Each row comes from the steps of one walk. Every step used is in the known rows, and no mark comes twice. Write the walk behind each row, first mark first.
Known rows:
l -> b -> r -> y -> q -> f: [-30  10   8  13   6  -6   1 -13  25   7   4  11 -30  -6  25  -8   1 -23
   0  52   2 -29   0  24]
r -> y -> q -> f -> l: [ -4  10  11   6   1  16  -4  -6   1  24  15   5 -37  -7   1 -49  27   1
  -7  36   6 -31  -9  17]
c -> b -> r -> y: [-14 -10   1   8 -14   4  29  14   1  16   7   1   9  -3   2 -27   0 -12
   2  30  -3  -6  -8  18]
l -> b -> r -> y: [  0   9  -4   5  -2   1  17  -3  13  -4   1   2 -11  -6   9  24 -10 -17
   8  25  -2   1  10  17]
r -> y -> q -> b -> l: [-14  14  10  14  12   6  16  15 -11  22   6  17 -24 -19  -1 -47  16 -39
 -12  35   2 -18   4  -2]
b -> q -> f -> l: [ 21  -3  11  -2  -3  10 -20  -1   4   3  15 -11  -9  -6  -3 -40  -7 -19
 -28  11  12 -14 -15  18]
c -> b: [ -9 -13   3  -5 -12  -5  14   7 -12   9   3  -5  13   0  -1 -24   7 -11
  -4  11  -1  -7  -5   7]
y -> q: [-17   3   1   1   7  -3  -8   6   2  15   1   7 -11  -5  15 -15  10  -8
  -3  20  -2 -13  -5  -2]
y -> r -> b -> q -> f -> l: [ 11  -3 -13  -1   2  11 -25   6   9  10   4  -8  -3  -6  -9 -89   5 -35
 -46   4  18 -15 -21   7]
r -> b -> l -> f -> q -> w: [ -8  16   4  -2   4   2  18   5   4  11  12  12  -4  -8   1 -48  -6 -29
 -20  -6  14 -17   4  -6]
r -> y -> q -> b -> c: [ -6   9  -3  -6   8   3   3   5   8  35   7  19  -7 -12 -17 -56  16 -31
  -8  66   9 -23   3  23]
r -> y -> q -> f: [-27  15  11  13   4   3   6 -15  15  19   8  15 -29   5  18 -38  17   1
  -8  40   9 -34  -3  15]
c -> b -> l: [-11 -16  10  12  -7   8  17  24 -20   0   1   2   8  -9   8 -30   0 -31
  -1  -4  -1   0  -6  -4]
c -> b -> r -> y -> q -> w: [-25   3   5  11  -5 -10  18   8   7  34  14   6  10   2  11 -46  11 -24
  -3  46  -3 -36 -12  25]
y -> r -> b -> l -> f: [-28  -4  -6   0   5  11  -7  27   9   3  -6   5 -10 -14  15 -54  -3 -23
 -13 -22  10  18   0 -20]
f -> l -> b -> r: [ 18  -9  -5  -5  -1   4 -15   9  -3  -7   3 -14  -8 -24 -10  19  -9 -24
   8   6 -10   8   0  10]
y -> r -> b -> c: [ -4  -7 -31  -3   5  11 -13  13  14  10 -11  12  17  -4 -12 -63   4 -27
  -7  10  13  -1  -8   2]
f -> q: [  6   5  -6  -2   8   2  13  -8  -6  -1   3   4   0  -1 -11  -8  -3  10
 -13  15   8 -15   1   2]
l -> f: [-18  -1   9 -17  -3  -3  -7   5  12   5   5  -3  -7  -6  12   2  -6  12
   2   0   3  13   8   1]
f -> l -> b -> c: [ 33  -7 -11 -16  -2  15 -17   6  -4  -2   3  -4  -4 -17 -15   1   1 -26
  12  20   3   5   5  22]
q -> f: [-13  -1  11   5   1  -4 -10 -14  11  -3   2   3  -8   5   2 -17   0   0
  -6   8   5 -18  -5   8]
b -> r -> y -> q: [-23   5  -2  14   6   7   8  12  16  22   6  12 -14 -10  19 -17   3  -9
   3  38  -4 -12  -7  12]
y -> q -> b: [-17   3   4  -8  11 -16  -9   4  -6  24   2   4  -8 -14 -12 -34  15 -30
 -18  36   0 -21  -3   0]
l -> b -> q -> w: [ 23  18   2  -4  -1 -18  -4 -15  14  -3   7  -8  12  14  12  10 -17 -39
 -22  13  10 -17   5  25]
b -> r: [-10 -11  -2   8   3   1  -7  11  11  -1   1  -1   7 -11   0   3 -16 -10
   5   4  -7   5  -8   3]
r -> b: [ -3   5 -12  -4  -5   2  14   3   0  12   1   8   1  -3  -3 -29  11 -27
  -9  -5  -1  -4  -5  -5]
b -> l: [ -1  -3   5  17   4  13   4  16  -8  -9  -2   7  -7 -11   8  -6  -8 -18
   3 -14   0   7  -1  -8]
r -> y: [ 3 14  0  4 -4  9 23 -6  2  9  6  5 -9  6  3 -4  8  9  0 14  4 -3  6 10]
f -> l -> b: [ 27   1  -4 -13  -4   5  -7  -1 -14  -5   3 -15 -14 -12  -9  18   7 -16
   4   3  -3   3   7   8]

Which walk is each row?
[-12  -8   7   2   8  -1 -30   2  10   5   6  -4 -29 -24   6 -14   0 -32
  -1  32  -6 -22 -10  15]
y -> q -> f -> l -> b -> r
[ -4  -4  -2  -4  13 -11   0   1  -2   5   3   2   9 -22 -36 -23 -15 -22
 -23  35   3 -17  -3   5]
f -> q -> b -> r
[ -6  -3   1 -31   9  -4  -8   3   9  16  10   7   5 -21 -30 -41 -13 -11
 -17  51  19  -7  12  15]
l -> f -> q -> b -> c
[  4 -10   2  -5 -13  -2  13  13  -5  11   9  -8  20   4   9 -35  -5 -30
 -27  16   7  -6 -11  15]
c -> b -> q
[-23   1 -14  -2  13  13   6  20   3   3  -4  10  -9 -18   4 -60  -7 -14
 -25  -7  20   3   4 -19]
y -> r -> b -> l -> f -> q
[-11  -1 -22   0   4   0  -4   5   4   6 -11   3   4   0  -5 -49  10 -17
 -17  -8   8  -2  -6 -11]
y -> r -> b
[-10 -10   3  -2   6 -14 -12  11   5   7   1  -2  11 -20 -26 -18 -13 -32
 -11  21  -6  -3  -6   4]
q -> b -> r
[ 17   8  -2  -8  -1  -6   2  -4   8  -8   3  -6   1   2  17  15 -17 -35
 -20  14   8   2   6  16]
l -> b -> q
[-18  11  -4   8   6  -1  11   2  15  12   2   9 -21 -11  22  12   1 -23
   6  42  -4 -11   5  16]
l -> b -> r -> y -> q
[ 13   0   9  -7  -2   1 -16 -16  -5  -8   4 -11 -22  -7  -8  -2   7 -17
  -2   9   2 -15   3  15]
q -> f -> l -> b
[ -5   4   3   2   2  -5  11   5   6  15   6   4   0 -15 -22 -23  -5 -22
  -9  36  -2  -7   2  14]
q -> b -> r -> y
[  8  -6   9  -1  -3   9 -20  -5  -4   2   8  -8 -17  -8 -15 -28   8  -1
  -6   4   2 -15 -10  10]
q -> f -> l
[ 11  -1   7  -3 -13 -14   8   2   2  15  14  -9  30  14   6 -40  -7 -35
 -29  16   8 -24 -12  25]
c -> b -> q -> w
[-26  -6   2   0  13 -16 -18  17   6  22   3   3  -2 -26 -12 -32  -3 -39
 -12  39  -7 -16 -10   0]
y -> q -> b -> r
[-18  -5  14   0   2  10  -3  22   6  -5   5   2 -16 -15  22  -6 -14  -7
   4 -14   4  19   7 -10]
b -> l -> f
[-45  -7  12  15  -4  -2  12   4  13  26  11   9 -11  -5  16 -59  11 -18
  -7  55   2 -36 -17  23]
c -> b -> r -> y -> q -> f
[ 38   3  -3 -13  -5   7  -7   4  -5  -3  10 -16  -8 -10   2   6  -7 -35
 -19   9   6   4   2  17]
f -> l -> b -> q
[  6   4   6   6  14   1  13   5 -20  -2   1   9  -3 -21 -29 -32  -7 -32
 -24  17   9 -16   4  -7]
f -> q -> b -> l
[ 12  -2 -11  -8   2   3  -7  -5  10  -7  -4   6   4  -4  -1  10  -9 -27
  10  25   7   2  11  20]
l -> b -> c
[-11  -3 -17  16   9  13  -1  22  -2  -4 -13   8   0 -10   3 -55   2 -33
 -15 -22   8   4  -7 -21]
y -> r -> b -> l
[ -5  11  15   1  10  -1   6   2   4   0  12   6  -4  -5   4 -18 -17  -2
 -11  -1  15 -12   8   0]
b -> l -> f -> q -> w
[  3  -4 -20  -6  -4  14   4   9  11  14   0  15  12  -6  -8 -43   4 -39
   0  12   5  -1  -7  10]
r -> b -> c
[-12  17   1   8   4   7  16  -1   4  22   6  12 -21   1  17 -21  20   2
  -2  34   3 -16   1   8]
r -> y -> q
[ -1   1  11   4   0  -1 -11  -8  19  -2   8   0  -1   7  12 -28 -15 -20
 -29  15  14 -16 -11  17]
b -> q -> f
[-36   4   9  19   7   4  -1  -2  26  18   8  15 -24  -5  18 -36   1  -7
  -5  45   2 -30 -12  17]
b -> r -> y -> q -> f
[-35  -3  21  -8  12  -8 -13  26   0  20   7   8 -23 -30   8 -41   1 -37
 -14  21   3   0   6 -11]
y -> q -> b -> l -> f
